Each row was made from one small tree. The marks that hang from a mark follow it in brackets, in alphabetical order. Every link used is in the known rows. Write each row's tree.
Known rows
ludo(larife(supun)): [-2 -14 -42 -23 39 -21 -15 -7 23 3 12 4 -5 -4 -25 24 16 -35 5 17 -3 3 38 1 -10 -24 22 -3 25 -27 -4 13 28 -38 5 -10 -30 0 -13 54 -38 -12 16 -6 -20 13 11 35 22 27 -4 41 4 -11 14 -37 5 3 66 -3 11 6 -9 -28 -35 38 29 3 -32 -60 -38 18 39 14]
nogi(larife(luru)): [25 -6 -22 -15 20 -10 -31 -20 31 -10 -11 -1 -18 -6 -23 14 19 -55 3 32 -1 8 18 -10 11 -32 30 -9 22 -35 -18 17 1 -54 28 -11 -31 1 -40 45 -17 -8 15 18 -19 32 -8 13 10 28 12 36 18 -12 15 -38 30 17 68 -17 3 -1 6 -29 -24 47 35 -6 -8 -42 -71 -21 18 -7]
suzos(larife(ludo luru(vazim) supun(badem kera))): [23 0 -15 11 39 -7 -2 -26 40 15 4 -22 1 8 58 -31 31 -1 -1 18 9 10 40 -29 8 -7 1 -8 8 -17 -66 19 17 -30 -6 -46 -10 4 -15 2 -15 -23 13 26 -12 28 -5 -23 16 23 -20 24 21 0 46 -4 18 1 54 -28 17 -20 16 -42 -28 52 6 15 -44 -6 -35 -4 35 9]
luru(larife(supun) vazim): [6 -26 -32 -13 26 -13 -28 8 51 10 3 4 -23 -7 15 20 35 -39 8 2 -4 -5 18 12 -8 -41 6 -19 27 -39 -21 6 17 -24 16 -29 -36 1 -14 40 -24 -35 38 3 -24 18 8 -3 15 12 2 33 2 -21 14 -15 23 13 85 2 0 23 0 -15 -22 54 25 6 5 -58 -7 8 58 -9]
ludo(daki larife(luru)): [-9 -22 -32 -19 31 -29 -39 -11 16 -12 -4 4 1 -21 -13 33 17 -41 0 29 5 18 22 -3 -17 -22 31 0 35 -31 -13 3 6 -34 24 -16 -25 -2 -16 65 -42 -27 -1 8 -17 10 0 17 9 52 27 34 14 -24 11 -23 25 35 56 2 14 -4 -1 -17 -32 55 35 25 -18 -63 -40 -11 26 8]
ludo(daki(sefilal) larife(luru supun(badem kera))): [-12 2 -23 -6 45 -43 -9 -29 29 -5 -6 -19 29 -30 14 10 -14 2 -3 38 13 5 37 3 -18 3 -9 -11 40 -33 -33 15 19 -30 10 -34 -8 13 13 30 -14 -7 -24 2 9 -4 -3 -6 21 59 2 47 14 -2 28 -35 18 5 19 9 23 -31 -19 -41 -44 44 9 2 -44 -53 -26 0 41 24]
vimetu(suzos(larife(ludo supun(badem kera)))): [6 -13 -17 -9 61 -23 16 -23 36 1 29 -8 -8 12 25 -31 21 9 -17 19 1 14 38 -9 12 -20 13 -7 13 -22 -41 20 44 -64 -13 -50 -11 -18 -29 3 -6 -7 5 7 -4 15 -17 17 39 21 -17 12 20 34 21 -28 -1 -22 24 -31 29 -13 5 -32 -28 45 7 24 -46 -8 -23 12 72 24]
suzos(larife(supun(badem))): [1 8 -24 -17 55 -16 -5 -17 20 -7 20 -5 7 10 -19 -22 18 -17 -10 24 -7 -1 23 -2 3 -23 26 -23 29 -36 -37 27 21 -48 0 -38 -15 -3 -26 21 -19 -13 5 12 -16 17 2 48 39 28 -3 48 17 -1 23 -17 7 -10 20 -18 26 -20 -18 -21 -25 50 15 9 -39 -41 -52 6 44 15]
bizi(larife(ludo(daki) supun(badem))): [10 -8 -34 -18 44 -15 -12 -50 29 2 15 -22 6 -15 -2 17 18 -8 3 10 -19 -16 22 1 -1 -18 14 -25 36 -42 -24 12 -4 -39 -5 -37 1 -2 -6 30 -12 -5 -9 27 -5 -3 20 18 20 33 18 25 0 14 32 -19 7 -9 31 7 28 -15 -6 5 -12 58 -3 40 -26 -45 -14 2 57 33]
gamata(sekenen(suzos(larife(ludo(daki) luru(vazim))))): [14 -37 -57 12 11 -15 -39 -6 36 -7 -10 -20 -21 29 14 8 45 -41 14 17 -26 -12 4 -21 1 -42 19 -24 20 -5 -40 28 10 -41 28 -29 -22 -9 -24 41 -14 -50 6 20 -10 41 10 3 -1 29 23 -12 -17 -22 24 11 39 56 54 11 17 9 13 -33 -16 67 20 44 -13 -32 -19 -19 23 0]
vazim(luru(larife(ludo(daki(sefilal))))): [3 -51 -28 -11 17 -10 -41 -31 44 12 -24 4 10 -28 -5 54 29 -26 -19 2 -21 1 10 4 6 -30 -6 -2 34 -32 -6 4 -10 -52 19 -19 -20 10 -24 48 -12 -20 -3 0 -12 -18 -3 4 20 34 22 2 3 4 -2 -17 29 36 40 12 4 10 -12 -16 5 68 46 17 9 -62 -10 -4 65 -7]
vazim(luru): [-4 -20 -24 -14 24 -2 -21 -14 22 -6 -15 14 -18 -3 -26 32 25 -25 -15 23 -10 4 22 18 16 -36 26 9 33 -44 0 26 11 -47 2 -12 -19 -3 -40 48 -37 -5 16 -3 -28 11 13 29 20 21 25 15 5 -20 -10 -45 23 11 69 -16 3 16 -10 -46 -16 60 50 18 -3 -58 -79 -5 30 5]
sekenen(suzos(larife(ludo supun(kera)))): [25 -9 -32 -1 58 -3 4 -19 32 -4 21 -21 -16 26 3 -6 24 -2 14 4 -10 2 47 -7 -3 -23 1 -18 18 -18 -25 18 44 -52 -17 -42 -31 -15 -32 27 -17 -1 20 10 -10 36 2 15 28 21 -20 -3 9 17 18 -18 27 -6 31 -10 31 -1 17 -25 -32 42 20 21 -39 -16 -30 11 61 21]
vimetu(suzos(larife(luru(vazim) supun))): [2 -36 -28 -13 11 -16 -28 9 41 -2 2 4 -14 29 20 -12 11 -45 -6 28 8 20 32 -19 3 -29 9 -3 -3 -28 -30 18 24 -35 12 -32 -47 -25 -33 20 -6 -29 17 -3 -15 31 -17 4 8 11 -23 33 1 -16 13 -18 16 18 65 -19 9 7 5 -26 -29 51 24 30 -27 -35 -19 9 39 -18]
luru(larife(ludo) vazim): [19 -33 -28 3 21 -12 -32 -7 54 10 4 6 -30 -16 22 30 65 -40 1 1 -16 18 16 -6 9 -53 25 -16 17 -33 -24 1 3 -41 21 -15 -30 4 -31 45 -13 -35 37 12 -26 21 3 -9 14 18 9 2 4 0 14 -7 24 25 91 -8 -4 31 12 -20 -3 73 47 10 15 -38 -9 -1 58 -16]
larife(ludo): [15 -11 -27 -6 32 10 -14 -28 30 -2 16 7 -43 -7 -19 32 44 -29 2 18 -22 11 25 -6 14 -43 40 -10 8 -25 -12 15 -5 -61 -2 -8 -26 -8 -47 43 -10 -8 19 8 -29 21 9 23 27 33 15 9 5 8 5 -30 16 10 69 -17 19 9 -5 -30 -6 63 44 23 -4 -37 -51 4 39 15]
vimetu(suzos(larife(ludo luru(vazim) supun(kera)))): [16 -29 -24 8 22 -8 -16 -10 49 15 7 -9 -15 17 60 -16 22 -15 -2 21 7 27 49 -24 8 -22 -3 3 -17 -15 -38 5 31 -41 -9 -49 -34 -25 -34 13 -7 -17 19 7 -5 28 -20 -24 12 7 -30 1 6 6 21 -17 14 12 65 -27 14 2 26 -41 -30 42 17 34 -32 -1 -11 11 47 -11]
gamata(sekenen(suzos(larife(supun(kera))))): [21 2 -46 0 53 -23 -6 -1 28 -8 15 -11 -17 36 -13 -4 15 -6 18 13 -19 -15 23 22 3 -33 4 -15 28 -13 -28 38 55 -56 5 -45 -23 -22 -24 28 -27 -17 19 2 -13 49 2 32 31 24 1 15 -4 0 14 -28 30 -6 28 -9 18 1 -12 -42 -42 38 9 4 -39 -41 -52 12 50 14]
suzos(larife(ludo luru(vazim) supun(kera))): [29 -5 -20 12 24 -4 -21 -28 46 20 -3 -15 -6 11 49 -10 29 -15 8 13 2 15 52 -27 -1 -17 -4 -4 -13 -12 -39 13 18 -37 -8 -40 -33 -8 -20 18 -19 -22 22 17 -20 36 -13 -29 7 25 -28 22 6 -6 25 -7 22 18 68 -17 14 0 25 -41 -27 47 19 19 -30 -19 -31 0 36 -3]
luru(larife(ludo(daki(sefilal)) supun(badem kera)) vazim): [0 -17 -16 -2 41 -27 -15 -23 62 14 -3 -20 3 -37 52 14 18 2 -1 7 -2 -5 24 12 -6 -22 -18 -23 39 -36 -53 7 9 -28 9 -43 -10 24 6 9 -3 -20 -4 10 -2 -8 4 -31 21 49 -1 21 10 23 37 -5 21 9 36 14 25 1 1 -20 -16 64 7 -3 -12 -38 20 9 82 7]
suzos(larife(ludo supun)): [26 -10 -37 -13 40 -1 -14 -30 27 11 20 2 -14 13 -23 9 35 -29 0 12 -21 6 35 -25 8 -26 21 -13 -1 -13 -29 19 11 -59 -8 -29 -32 -6 -32 27 -8 -15 19 5 -24 23 -1 38 26 22 -14 21 5 7 20 -12 4 13 47 -14 17 -4 -5 -16 -15 47 26 23 -29 -31 -31 13 42 12]

Which tree is each row?
[14 9 -16 17 28 9 3 -19 42 17 -1 -27 -19 3 63 -7 30 6 5 18 6 1 46 -14 6 -16 0 -21 5 -13 -59 25 5 -28 -12 -34 -4 4 -14 11 -10 -11 15 16 -8 24 9 -45 16 27 -5 23 20 4 44 -28 27 -3 77 -18 21 -13 15 -55 -24 52 9 12 -28 -9 -33 -3 32 23] : larife(ludo luru(vazim) supun(badem kera))
[-13 -20 -38 -31 38 -32 -28 -19 34 -9 4 4 8 -23 -36 43 -10 -32 6 20 -7 -4 23 15 -17 -16 8 -7 35 -33 -4 9 13 -38 15 -16 -38 5 -2 57 -16 -8 -11 -12 -13 -9 10 29 20 57 9 50 -2 0 12 -31 3 19 29 18 19 1 -22 -11 -28 50 28 4 -25 -76 -5 20 53 13] : ludo(daki(sefilal) larife(supun))
[10 -32 -33 -13 24 -14 -25 -9 33 17 -12 7 2 1 -2 31 29 -26 -14 0 -10 -6 33 6 7 -25 -3 1 30 -38 -5 16 13 -40 1 -23 -19 8 -25 42 -35 -22 29 -6 -22 7 11 8 24 4 12 16 13 -13 0 -32 34 6 68 -3 -2 6 -10 -23 -20 43 35 5 -5 -61 -40 4 45 4] : vazim(luru(larife(supun)))
[9 14 -18 -7 63 -29 2 -6 34 6 12 -11 3 -11 20 -8 24 15 -7 9 -4 -2 26 18 -2 -26 -3 -18 50 -40 -39 19 32 -39 1 -43 -5 9 -13 18 -23 -15 21 10 -11 16 4 0 35 28 -3 34 31 16 27 -28 22 -23 44 -9 22 -4 -8 -26 -42 48 11 -9 -17 -47 -34 3 74 22] : luru(larife(supun(badem kera)))
[-2 -20 -39 -9 13 -22 -32 5 34 9 -3 -6 -6 -1 20 11 23 -44 6 25 16 4 42 -13 -12 -20 13 -8 13 -22 -17 8 15 -18 10 -19 -36 -1 -9 46 -28 -27 21 0 -20 21 7 -8 0 21 -2 39 5 -37 26 -21 21 22 94 -6 0 4 3 -38 -36 46 28 13 -26 -50 -32 1 20 -9] : ludo(larife(luru(vazim) supun))
[0 -37 -23 4 -3 4 -37 -27 48 -4 -12 -4 -17 -22 15 47 18 -39 14 37 -11 9 19 -6 2 -35 5 -23 7 -24 -29 8 -24 -36 23 -12 -28 -1 -27 42 4 -18 -8 9 -15 9 2 -27 5 51 15 22 -6 -6 20 -20 24 46 63 6 14 9 -5 -30 -1 79 32 24 5 -52 -16 -4 28 -1] : larife(ludo(daki(sefilal)) luru(vazim))
[-20 -7 -27 -16 42 -40 -15 -10 37 -2 -10 -21 12 -19 59 -9 1 -3 1 25 24 1 30 7 -25 -7 3 -4 38 -33 -48 6 24 -1 3 -41 -8 8 10 27 -40 -26 -2 17 1 -3 -3 -23 7 39 13 42 19 -24 42 -14 31 15 53 4 25 -17 19 -38 -46 49 3 13 -41 -46 -19 -2 43 11] : ludo(daki larife(luru(vazim) supun(badem kera)))
[-13 -20 -23 -8 28 -37 -35 -14 47 4 -15 -10 17 -28 35 25 -11 -27 11 29 15 9 39 13 -22 -8 -17 2 21 -32 -27 -1 19 -12 16 -31 -34 2 12 36 -28 -19 -5 -3 -4 0 -10 -30 2 59 -7 42 1 -18 27 -21 24 31 56 10 13 8 3 -33 -40 49 17 3 -23 -56 -14 17 43 -5] : ludo(daki(sefilal) larife(luru(vazim) supun(kera)))
[24 -19 -32 0 36 -1 -16 -19 40 31 -14 -13 3 -5 36 24 40 1 -12 -9 -4 11 47 -7 11 -19 -15 8 20 -20 -7 10 12 -45 -13 -36 -12 11 -20 27 -35 -12 35 -1 -17 8 3 -19 21 9 -1 -7 13 9 9 -36 32 -5 78 -10 9 8 10 -33 -25 39 31 13 -7 -34 -33 8 62 9] : vazim(luru(larife(ludo supun(kera))))
[-9 -26 -40 -20 20 -25 -35 -2 32 2 -12 -9 5 -10 25 20 7 -49 5 17 17 2 29 -6 -19 -17 10 -2 21 -28 -20 3 3 -7 10 -23 -37 3 -1 46 -34 -31 7 9 -11 2 9 -14 -4 37 11 37 -5 -39 31 -12 27 37 75 10 6 3 14 -18 -34 48 20 23 -20 -56 -10 1 28 -3] : ludo(daki larife(luru(vazim) supun))
[25 -13 -35 -8 28 -1 -12 -35 32 11 17 -9 -14 1 -16 33 24 -25 15 11 -27 -2 37 -10 7 -29 15 -23 12 -33 -1 12 8 -49 -5 -30 -17 -13 -28 47 -3 -4 13 7 -22 14 11 14 17 22 0 21 -8 10 19 -31 -1 -8 62 -7 11 -2 -10 0 -18 54 21 31 -20 -40 -32 14 41 14] : bizi(larife(ludo supun))
[2 -5 -20 4 21 -9 -9 -34 43 7 -12 -24 4 -24 53 15 -5 4 8 29 1 -4 37 0 1 -7 -16 -21 20 -23 -53 21 -8 -27 -1 -33 -8 9 -1 10 6 -10 -25 16 1 2 6 -46 12 48 -1 27 1 10 44 -19 21 12 43 3 25 -15 -4 -39 -16 64 2 14 -27 -32 -13 2 45 24] : larife(ludo(daki(sefilal)) luru(vazim) supun(badem kera))
[18 -3 -40 -9 26 6 -7 -39 18 0 -3 -16 -5 -7 9 20 17 -8 -2 26 -4 -9 38 -30 1 -10 7 -27 22 -16 -48 22 -21 -39 -7 -22 -3 6 -16 24 -4 -9 -11 19 -4 3 21 -12 22 26 22 24 12 6 40 -24 20 11 49 6 29 -27 -4 -22 -16 59 -5 34 -27 -42 -22 -4 30 47] : larife(ludo(daki) luru supun(badem))
[11 -12 -44 -13 18 -20 -24 -11 17 4 3 -3 2 1 -7 21 19 -38 4 30 7 9 46 -13 -13 -19 8 -4 14 -23 -12 10 14 -36 3 -17 -33 -4 -18 55 -31 -17 18 -6 -19 21 5 9 10 26 -6 37 11 -23 19 -37 18 10 75 -11 8 -10 -7 -31 -40 38 24 12 -29 -56 -47 1 16 10] : ludo(larife(luru supun))
[-20 -23 -27 -28 36 -41 -30 -15 30 -21 6 12 -1 -36 -37 43 3 -37 0 30 -10 9 7 22 -12 -33 23 -10 41 -46 -1 4 14 -49 31 -10 -29 3 -12 54 -23 -14 -15 -2 -13 -2 -1 40 21 65 14 41 2 -10 1 -27 5 32 29 9 17 14 -22 -20 -19 63 45 5 -14 -72 -24 12 46 0] : ludo(daki(sefilal) larife)
[-3 -17 -26 -6 5 0 -17 -32 41 2 -9 -17 -1 -12 25 20 4 -17 2 32 -2 -17 32 -18 3 -9 -9 -36 18 -19 -48 26 -24 -28 8 -23 -13 13 -5 15 9 -14 -21 17 -4 -3 18 -33 5 36 6 28 -2 2 46 -11 17 26 50 12 21 -21 -9 -30 -5 67 10 20 -18 -40 0 -2 30 25] : larife(ludo(daki(sefilal)) luru(vazim) supun(badem))
[21 9 -25 -4 46 10 0 -27 39 12 7 -4 -28 -8 3 26 20 0 8 12 -17 4 50 5 8 -19 5 -2 -1 -15 -24 17 16 -51 -23 -26 -20 -7 -29 28 -15 -1 21 -1 -20 17 7 -5 27 27 -3 16 14 14 18 -39 13 -14 73 -14 26 1 2 -36 -32 47 21 12 -17 -23 -40 16 53 31] : larife(ludo supun(kera))
[-1 -30 -26 -15 27 -18 -22 -21 55 3 0 -14 -2 -28 28 17 28 -21 -5 6 -15 -14 13 -1 -6 -26 -12 -33 41 -32 -43 10 -10 -31 15 -34 -16 23 1 19 5 -27 -6 11 -6 -10 10 -16 23 35 9 26 4 12 38 -2 15 28 35 18 17 6 -6 -10 -4 69 17 7 -9 -51 34 6 71 5] : luru(larife(ludo(daki(sefilal)) supun(badem)) vazim)
[-16 -30 -36 -16 7 -33 -38 -15 42 -3 -16 -6 13 -21 12 33 -7 -46 6 33 12 3 31 -2 -23 -14 -2 -12 23 -27 -19 6 -2 -13 26 -15 -37 6 3 49 -17 -22 -9 0 -13 -3 -1 -6 -1 49 1 49 -7 -27 24 -19 17 43 52 18 6 -2 -10 -26 -27 53 21 9 -23 -66 -5 5 28 -6] : ludo(daki(sefilal) larife(luru(vazim) supun))
[6 4 -18 8 27 -1 -16 -4 42 9 -6 -3 -18 -1 39 16 18 -18 10 29 5 7 44 4 -5 -21 -7 -5 5 -26 -34 15 17 -20 -1 -33 -25 -7 -17 21 -26 -13 27 6 -16 30 1 -34 9 27 -5 39 11 -21 23 -34 31 6 90 -10 9 7 8 -46 -40 46 19 8 -18 -34 -51 10 36 7] : larife(luru(vazim) supun(kera))
[24 -17 -62 14 16 -8 -10 -6 29 4 7 -33 -6 50 34 -24 40 -20 8 14 -11 -29 23 -36 5 -24 14 -44 19 5 -62 46 16 -47 10 -37 -11 -1 -20 19 4 -40 10 9 -5 45 15 0 16 2 2 1 -3 -12 51 -2 33 22 50 -4 13 -17 -4 -48 -22 50 -2 25 -43 -18 -26 -16 15 15] : gamata(sekenen(suzos(larife(ludo luru(vazim) supun(badem)))))
[17 -17 -19 7 38 -10 -18 -8 54 20 6 -7 -21 -18 55 21 44 -15 8 -10 -5 4 36 0 1 -34 -11 -7 11 -18 -32 4 22 -26 -2 -40 -27 2 -15 21 -21 -24 44 6 -21 17 4 -34 17 19 -13 8 9 3 21 -14 26 3 85 -3 6 18 17 -25 -25 46 20 5 -2 -26 -6 15 78 -2] : luru(larife(ludo supun(kera)) vazim)
[18 -19 -29 10 5 14 -27 -15 40 11 -4 1 -41 -2 22 34 44 -37 5 24 -6 12 25 -17 10 -41 23 -18 -1 -21 -31 12 -18 -33 9 -11 -26 -7 -34 39 -9 -23 20 12 -29 26 6 -21 6 18 13 11 3 -16 15 -18 29 32 100 -15 7 10 10 -44 -14 67 39 27 0 -30 -49 -5 21 1] : larife(ludo luru(vazim))
[3 -27 -36 -17 35 -11 -20 -37 34 20 -13 -16 11 -12 23 18 38 -4 -23 -6 -5 -20 20 -14 2 -13 -7 -5 41 -22 -25 22 -8 -39 -5 -40 0 25 -15 25 -29 -25 3 14 -4 -16 23 -6 27 12 24 5 9 3 29 -19 34 10 39 9 15 -12 1 -17 -11 58 14 33 -13 -54 -3 -1 59 24] : vazim(luru(larife(ludo(daki) supun(badem))))
[-3 -48 -26 -9 21 -20 -44 -12 59 0 -7 4 -18 -37 12 47 35 -42 8 4 -24 6 5 8 0 -43 6 -24 28 -40 -24 0 -13 -40 32 -21 -31 6 -13 43 1 -35 11 13 -19 1 2 -10 14 49 16 13 -10 8 17 2 17 44 54 12 7 26 -2 -9 -4 79 42 13 19 -51 18 7 69 -15] : luru(larife(ludo(daki(sefilal))) vazim)
[26 -6 -42 -1 10 20 -17 -29 20 16 3 -4 -18 11 -4 34 27 -24 6 28 -13 1 52 -29 6 -22 5 -19 -9 -6 -21 24 -12 -48 -14 -12 -30 -3 -35 35 3 -8 12 6 -24 23 15 -8 17 18 1 18 13 2 26 -40 21 8 83 -13 14 -8 -4 -32 -24 48 21 25 -20 -33 -44 0 14 25] : larife(ludo luru supun)
[-17 7 -27 -22 73 -46 -1 -16 23 -7 6 -12 7 -25 15 -4 3 9 -6 14 9 -3 28 25 -18 -7 9 -1 49 -38 -29 16 39 -25 -3 -40 -6 8 6 25 -45 -12 -3 9 -4 -10 3 15 33 52 18 39 22 2 29 -27 15 -10 25 3 28 -14 2 -27 -43 47 10 8 -42 -51 -22 10 65 28] : ludo(daki larife(supun(badem kera)))
[3 -16 -29 -13 31 -23 -10 -14 31 14 -14 -8 13 -1 11 4 33 -4 -31 7 -4 -11 30 3 6 -20 3 -11 55 -41 -25 28 9 -38 4 -33 -2 20 -20 30 -30 -17 15 -1 -18 2 15 12 31 5 12 24 20 -8 16 -35 31 -7 57 -6 1 -5 -13 -32 -27 46 23 3 -13 -58 -47 -2 49 18] : vazim(luru(larife(supun(badem))))
[7 -45 -36 -10 21 -14 -39 -26 37 9 -20 -1 -1 -23 6 48 44 -24 -18 -9 -20 4 9 -1 4 -35 10 3 36 -34 -8 2 -10 -47 7 -22 -17 14 -28 51 -35 -28 13 14 -20 -9 7 8 16 21 33 -8 7 -8 -1 -18 32 29 57 8 3 14 10 -10 -3 66 42 34 13 -59 -22 -10 57 2] : vazim(luru(larife(ludo(daki))))
[6 -16 -26 -8 48 -14 -10 -29 35 20 -15 -21 18 -19 51 13 32 21 -26 -8 -1 -9 32 2 6 -10 -15 -1 42 -28 -35 18 12 -34 -11 -46 5 28 -5 18 -34 -16 6 18 -3 -13 7 -22 28 21 20 3 23 9 24 -21 34 -4 43 4 25 -13 9 -23 -20 48 7 21 -21 -41 -9 -5 79 21] : vazim(luru(larife(ludo(daki) supun(badem kera))))
[4 -11 -34 -6 13 9 -16 -24 34 7 -4 -23 -8 -5 40 13 25 -16 -1 21 4 -10 25 -23 -3 -14 4 -30 12 -19 -55 21 -24 -20 -3 -29 -11 10 -13 21 -5 -21 -8 22 -8 5 20 -28 8 28 18 21 7 -11 49 -10 25 20 68 8 22 -12 8 -27 -14 66 -2 35 -24 -34 -10 -4 30 28] : larife(ludo(daki) luru(vazim) supun(badem))
[-3 -53 -27 -10 0 -15 -33 -21 54 4 -6 -4 1 12 22 7 3 -43 -2 33 -3 17 27 -25 2 -22 -9 -16 -10 -20 -36 10 -4 -41 18 -39 -47 -15 -26 23 21 -28 -14 4 -4 4 -21 -17 8 32 -11 15 -14 3 22 -8 8 42 36 1 21 -1 8 -16 -11 61 19 44 -26 -34 18 15 44 -13] : vimetu(suzos(larife(ludo(daki(sefilal)) luru(vazim) supun)))
[-11 -27 -28 -14 23 -34 -35 -22 23 -19 -7 6 17 -22 -21 41 -1 -42 3 40 -5 17 22 3 -14 -23 16 -7 35 -33 -7 7 4 -44 35 -6 -29 -2 -14 62 -17 -22 -16 1 -14 7 -8 17 13 66 10 35 8 -12 10 -25 18 39 34 6 15 -4 -21 -27 -24 60 40 12 -15 -74 -33 -9 23 0] : ludo(daki(sefilal) larife(luru))
